In the rows, 128 means zero.
Known rows, with every way that one mark hangs from another:
Z{W}: [114 150 129 142 102 137 172 167 111 132 137 132 128 177 125 138 131 160
  95 141 134 131 134  96 155  87 138 127 110  96  50 139 163  92  81 138
 118  91 111 159 131]
P{R{K}}: [ 93 154 103 165  95 111 173 160 123 113 104 168 172 176 116 136 131 171
  71 126  84 108 150  58 155 151 135 144  79 115  51 148 143  97 121 124
 146 101 105 168 181]
U{L{E{A}} M}: [124 162 121 119 113 136 136 160 141 184 109 108 140 172  79 126 152 139
  85 135 107 136 169  75 178  79 139 106 120 106 124 156 110  84 123 118
  73  98 106 152 122]
U{L{E} M{H}}: [133 158 124  91 111 138 141 172 143 194 110 120 157 182  82 121 136 131
 106 154 107 127 158  67 164  88 170 120 113  90 123 143 132  81 131 137
  69 100 105 155 130]
G{E{A}}: [ 90 148 129 161 125 102 150 168 119 109 114 143  95 178 132 126 145 168
  67 109 117 133 163  91 128 103 128 115 125 102  29 149 136  87 104  92
 150  96  69 187 160]
E{A G L}: [ 85 155 130 143 136 112 134 168 156  91 113 122  63 144 134 147 155 154
  79  94 111 134 155 137 106 116 139 100 108  78  73 129 126 116 105 115
  99 134 109 170 157]
H{M U{L{E{A}}}}: [118 158  91 154 143 122 135 181 156 184  95 106 140 194 130 144 131 163
  80 128 130 147 169  70 156  92 111 118 137 113  93 149 130 116 126 128
 168 141 107 144 114]
P{R}: [101 134 123 159 106 118 174 154 125 115 109 141 166 168 126 143 130 185
  79 131  89 122 148  67 160 140 143 135  72  96  55 125 149 102 127 136
 145  99 105 165 169]
R{K P}: [ 88 196 100 168  91 103 152 178 120 139 101 141 158 168  89 119 139 153
  76 125 106 125 162  45 169 127 151 150 116 123  49 138 140  94 103 144
 135  74 123 182 168]
Z{W{A X}}: [129 162 161 138 110 150 175 180  93 156 154 129 138 179 151 138 107 169
  83 154 150 145 120  93 178  84 127 134 128  79  62 150 141  78  79 134
 128 113 115 146 123]
L{U{M{H}}}: [121 161 121 107 118 111 165 205 140 178  81 166 127 194  87 130 131 141
  96 156 110 155 155  81 128 144 158 150 102  92  86 124 156  92 136 133
 110 105  90 164 151]
X{P}: [ 96 143 133 145 106 102 161 175 110 113 123 125 142 171 116 122 130 182
  93 132 104 133 177  98 170 135 148 126 110  80  76 115 136  92 123 147
 120 147 126 167 142]
K{R{P}}: [ 90 175 112 175  95 128 149 184 129 129 109 115 129 180 112 142 138 178
  82 136 111 149 170  61 158  80 162 130 108 112  35  74 162  96 128 135
 168  87 122 180 153]
E{A G}: [ 86 160 131 134 124  86 157 175 148  99 114 134  99 152 128 157 148 161
  88 119 114 138 155 131 130  86 138 109 117  83  62 140 133 115 104 112
 116 107 108 175 156]
W{A}: [124 161 147 147 116 122 163 168 109 133 118 109 133 176 119 130 123 182
  73 145 119 146 140  75 169 101 134 137 122  73  50 135 117  82 120 130
 150 121  99 167 146]
G{E{A L{U}}}: [ 92 149 120 161 148 122 138 185 132 121  90 139  65 185 142 115 157 155
  62 102 111 140 163  92 100 153 122 123 119 106  51 140 128  88 108  87
 141 129  71 180 154]
Z{W{A{E} X{P}}}: [131 154 157 142 108 143 166 180  69 148 167 125 132 180 162 125 102 178
  92 156 148 148 141  95 200 107 139 135 129  82  86 149 127  69  70 146
 110 150 119 166  95]
L{E{A G} U{M}}: [110 171 113 106 133  84 159 212 147 157  84 161 111 178 114 136 139 113
 101 149  95 149 177  99 105 108 135 140 114 121 129 152 135  95 110 103
  98 128  97 160  94]
A{E{L}}: [109 145 127 161 123 145 142 169 107 107 124 119  98 173 129  96 124 172
  82 126 105 145 158  73 177 155 139 124  99 102  94 121 145  94  96 134
  91 125 108 202 110]
R{K}: [ 93 184 109 154  96 110 163 176 120 119 107 163 144 183  98 119 129 152
  78 126 100 120 152  69 159 127 125 138 117 116  61 152 145  92 110 121
 129 100 110 173 159]
A{E{G L{U{M}}}}: [111 151 113 129 125 107 147 197 124 131  98 135  84 177 123 102 125 141
 103 141  96 163 169  86 148 171 139 127  97 111 121 112 140  95  98 122
  78 140 104 193 103]
G{E{L{U{M}}}}: [104 146 113 150 131 115 147 194 122 138  87 142  89 195 117  94 140 142
  80 119 104 145 165  69 110 167 125 130 107 119  63 115 135  80 113 102
 133 123  75 175 149]
L{U{M}}: [115 161 119 124 115 108 166 199 137 169  77 147 132 194  85 121 132 145
  89 149 105 165 162  74 145 144 134 144 104 113  92 123 146  89 131 122
 114 103  97 161 141]
L{U}: [105 154 124 136 124 110 171 205 134 143  83 136 129 193 118 128 133 157
  92 150 100 157 153  73 135 150 134 154 107 104  80 126 155  98 128 123
 133 115 108 168 140]
U{L{E{A}} M{H}}: [135 161 127  95 118 139 129 168 151 192 113 127 138 175  84 136 151 133
  92 140 111 124 160  81 155  72 170 111 119  83 121 157 123  84 133 127
  66 100  96 157 135]
W{A X{P} Z}: [146 163 175 142 103 151 190 183  92 156 154 104 167 168 143 129 101 209
  75 145 129 149 148 102 191 127 144 128 136  68  85 134 134  49 110 154
 140 173 122 163 125]
M{H U{L{E{A}}}}: [114 152 156  82 140 131 134 190 123 161 133 135 119 172 129 142 133 189
  87 173 119 118 124 113  98  82 162 130 137  72  99 159 135 108 130 124
 118 108  98 167 146]
P{X}: [ 99 166 123 155 107 110 175 166 144 124 116 129 105 188 118 152 121 186
  86 151 116 130 140  72 173  88 119 148  85  85  74 134 142 108  89 146
 120  92 121 163 165]
G{E{A L}}: [ 91 149 124 172 138 128 132 166 126 105 112 133  70 171 140 115 155 165
  61  93 113 127 163  97 114 130 129 110 117  97  40 139 125  90 106  91
 136 116  77 183 161]
U{L M}: [124 152 118 120 102 127 146 160 138 186 100 101 153 176  64 118 146 157
  87 136 109 152 160  65 195 104 143 103 114 101 102 123 118  87 130 127
  85  87 110 154 155]
M{H{U{L{E{G}}}}}: [118 155 119 100 125 106 146 196 164 155 103 122 134 179 131 145 125 155
 120 164 109 125 141  93 125 104 162 131 129  88  88 128 151 112 119 130
 121 157  98 164 142]
Z{W{A{E} X}}: [134 159 157 143 112 155 173 176  78 154 161 131 127 184 161 126 103 172
  85 161 151 153 125  86 200  92 131 138 126  89  76 154 138  70  63 136
 116 119 110 167  98]
G{E{A L{U{M}}}}: [100 150 115 155 139 118 135 182 133 141  89 145  66 189 120 113 159 146
  59 101 111 143 169  93 105 146 124 118 117 108  59 138 126  86 111  88
 125 123  65 178 154]

Rows:
[ 94 166 127 127 127  97 155 182 132 105 124 136 113 158 142 141 137 139
 100 132  98 121 167 106 121  79 139 128 117 101  98 155 140  99  99 112
 113 124 114 169 102]
L{E{A G}}
[161 161 148 133 108 123 183 169 102 128 130  90 135 164 137 125 114 187
  91 155 116 156 145  94 171 106 149 126 127  83  73 132 140  57  87 138
 138 143  89 206 103]
W{A{E{G}} Z}
[101 151 145  97 130 104 144 192 116 141 127 111 118 158 128 131 134 186
  92 164 105 136 140 110 109  82 126 117 138 101 114 152 121 113 115 107
 122 114 115 162 127]
M{U{L{E{A G}}}}
[102 160 116 124 143 101 136 193 169 135  83 140  60 165 113 141 158 133
  79 107 107 153 160 131  97 139 134 111 110  91  97 127 121 110 114 105
  91 141 101 163 148]
E{A G L{U{M}}}
[113 156 115 105 133 100 147 208 162 143  85 151  86 172 112 125 136 127
 109 136 104 146 154 109  92 161 158 125  97  89 102 101 143 108 123 128
  91 141 100 160 148]
E{G L{U{M{H}}}}
[115 152 118 127 133 115 143 182 109 168 125 122 143 185 126 125 115 179
  86 145 127 145 155  77 135  88 120 125 124 100  99 141 136 113 127 143
 163  84 117 146 120]
H{M{U{L{E}}}}
[ 86 176 108 180  97 126 155 184 143 134 111 114 108 189 116 154 135 186
  80 143 113 147 164  57 164  65 147 140  95 108  42  79 152 106 114 145
 160  84 127 175 162]
K{R{P{X}}}
[146 174 176 142 108 164 196 177  98 158 141 101 162 172 140 132 100 198
  69 147 133 153 128  87 188 110 133 127 133  80  74 147 151  50 104 143
 146 127 111 168 131]
W{A X Z}
[142 152 139 152 116 154 156 162  93 133 145 107  99 179 145 121 126 168
  84 148 142 141 131  86 167 100 136 131 119  83  63 140 129  76  71 138
 112 129  95 176 106]
Z{W{A{E{L}}}}
[120 159 155 141 100 147 196 180 103 139 146 120 169 167 137 125 107 195
  83 129 117 140 158 107 188 140 152 116 120  92  95 129 170  62 104 157
 118 144 135 163 128]
W{X{P} Z}
[138 152 137 135 110 118 164 173  95 131 144 116 113 174 148 133 120 161
 102 159 141 148 136  98 166  79 136 132 124  84  61 140 132  80  68 132
 123 124  96 179 102]
Z{W{A{E{G}}}}
[113 169 106 101 118  80 172 222 132 159  83 158 130 186 112 119 121 108
 122 167  86 149 174  79 112 127 135 153 106 129 136 131 149  90 113 120
 103 135 107 155  88]
L{E{G} U{M}}
[147 172 167 135 108 142 191 185  90 146 148 102 147 167 156 124  93 189
  88 159 125 163 138  91 195 117 139 127 136  90  99 142 149  50  80 139
 124 145 109 190  97]
W{A{E{G}} X Z}
[ 94 142 118 157 136 115 148 194 120 120  89 134  88 193 138  97 139 150
  83 118 102 139 160  70 106 171 127 130 107 119  58 118 141  87 111  99
 141 132  82 177 146]
G{E{L{U}}}
[108 155 125 145 139 141 135 178 152 152  85 138  68 178 101 134 164 152
  52 103 115 153 159 106 119 149 131 119 109  92  94 137 122 100 123 113
  92 123  94 165 149]
E{A L{U{M}}}
[ 99 168 120 116 144  87 162 216 145 130  90 146 107 179 147 143 138 128
 104 149  94 143 167 102  95 111 132 153 116 114 117 154 145 101 108 102
 120 146 107 164  93]
L{E{A G} U}
[112 151 124 128 140 121 135 178 114 164 125 125 129 180 126 136 126 180
  72 136 132 142 154  91 127  77 123 120 133  97  94 155 129 112 126 133
 159  84 112 152 128]
H{M{U{L{E{A}}}}}
[131 150 124  98 102 134 142 162 150 193 104 122 152 179  69 128 144 150
  98 142 117 141 151  75 175  95 170 109 113  77  94 128 127  88 137 136
  79  87  98 160 169]
U{L M{H}}
[ 91 204  97 173  92  97 154 175 138 146 102 141 132 177  92 138 133 165
  79 141 113 119 155  39 178 104 134 162 100 117  58 144 127 103  82 156
 128  69 129 173 179]
R{K P{X}}
[118 156 125 114 133 130 141 182 160 161 106 123 124 181 125 150 138 168
  90 148 120 122 142  92 132 100 161 126 131  82  83 147 146 108 126 125
 125 150  90 168 144]
M{H{U{L{E{A}}}}}
[ 96 143 110 157  94  97 164 163 109 109 117 159 167 170 118 131 129 182
  81 122  85 107 178  83 161 160 145 136  86  97  68 130 126  92 128 143
 135 151 120 165 168]
X{P{R{K}}}
[103 150 115 138 133 107 151 199 122 110 104 126  79 175 144 108 127 148
 106 141  95 162 161  88 140 172 139 132  99 110 110 115 144 105  94 122
  90 148 111 198 103]
A{E{G L{U}}}
[152 172 172 148 107 165 192 177  81 154 151 104 153 177 149 121  94 199
  73 156 128 164 133  77 213 120 138 131 136  89  94 151 150  46  89 145
 126 136 106 190  99]
W{A{E} X Z}
[121 154 123 112 125 126 147 192 157 162  99 122 139 185 121 141 125 164
 108 164 116 124 140  79 138 112 160 134 125  87  84 134 152 107 126 131
 124 147  95 167 141]
M{H{U{L{E}}}}
[ 96 154 131 154 149 146 137 186 153 128  90 126  66 177 127 138 163 163
  53 108 112 147 153 106 110 156 132 127 106  89  79 143 129 106 123 112
 107 133 103 171 152]
E{A L{U}}
[101 150 120 145 122 112 147 178 117  95 119 122  87 163 141 109 126 160
 101 131 102 145 160  93 160 150 143 119 101 103 101 115 143 101  88 128
  86 135 113 199 109]
A{E{G L}}
[ 96 165  98 174  97 104 182 157 147 122 106 170 141 189 124 161 126 186
  72 142  94 104 137  47 163 122 114 164  58 106  61 152 131 106  96 140
 137  95 111 159 193]
P{R{K} X}
[102 153 121 119 126 112 142 172 146 140 110  88 133 163 130 138 152 146
 103 136  96 136 160  86 150  81 140 115 124  99 112 155 118 102 111 109
  97 129 125 161 119]
U{L{E{A G}}}
[127 159 117 115 105 131 144 168 133 184 106 104 161 179  78 111 139 135
  99 149  98 139 168  54 185  92 142 115 112 115 128 140 121  83 123 126
  79 102 113 151 118]
U{L{E} M}
[116 159 129 131 143 145 129 182 163 155  86 150  68 179 103 139 161 149
  57 108 119 144 153 114 105 148 152 123 107  76  89 139 129 103 128 122
  87 125  88 165 160]
E{A L{U{M{H}}}}
[104 154 123 115 116 111 148 182 136 140 112  85 152 172 125 122 134 144
 121 150  90 134 159  69 158  95 144 121 119 108 118 136 128  98 114 125
  98 127 133 161 113]
U{L{E{G}}}
[125 173 125 101 136 121 152 206 145 176  89 170 112 192 107 138 137 121
  85 152 106 136 165  89 103 108 155 155 111  99 120 162 145  85 125 120
  95 120  89 163 109]
L{E{A} U{M{H}}}
[116 159 116 105 116 110 134 172 148 175 107 107 134 164  88 134 149 126
 103 137 101 138 172  85 163  72 144 101 123 107 127 150 108  89 115 113
  75 108 109 153 120]
U{L{E{A G}} M}
[122 162 106 131 119 119 139 185 156 187  87 105 132 182  87 133 141 157
  82 145 109 145 163  74 169 102 118 110 139 125 109 142 121  98 123 111
 114 146  90 153 120]
H{U{L{E{A}} M}}
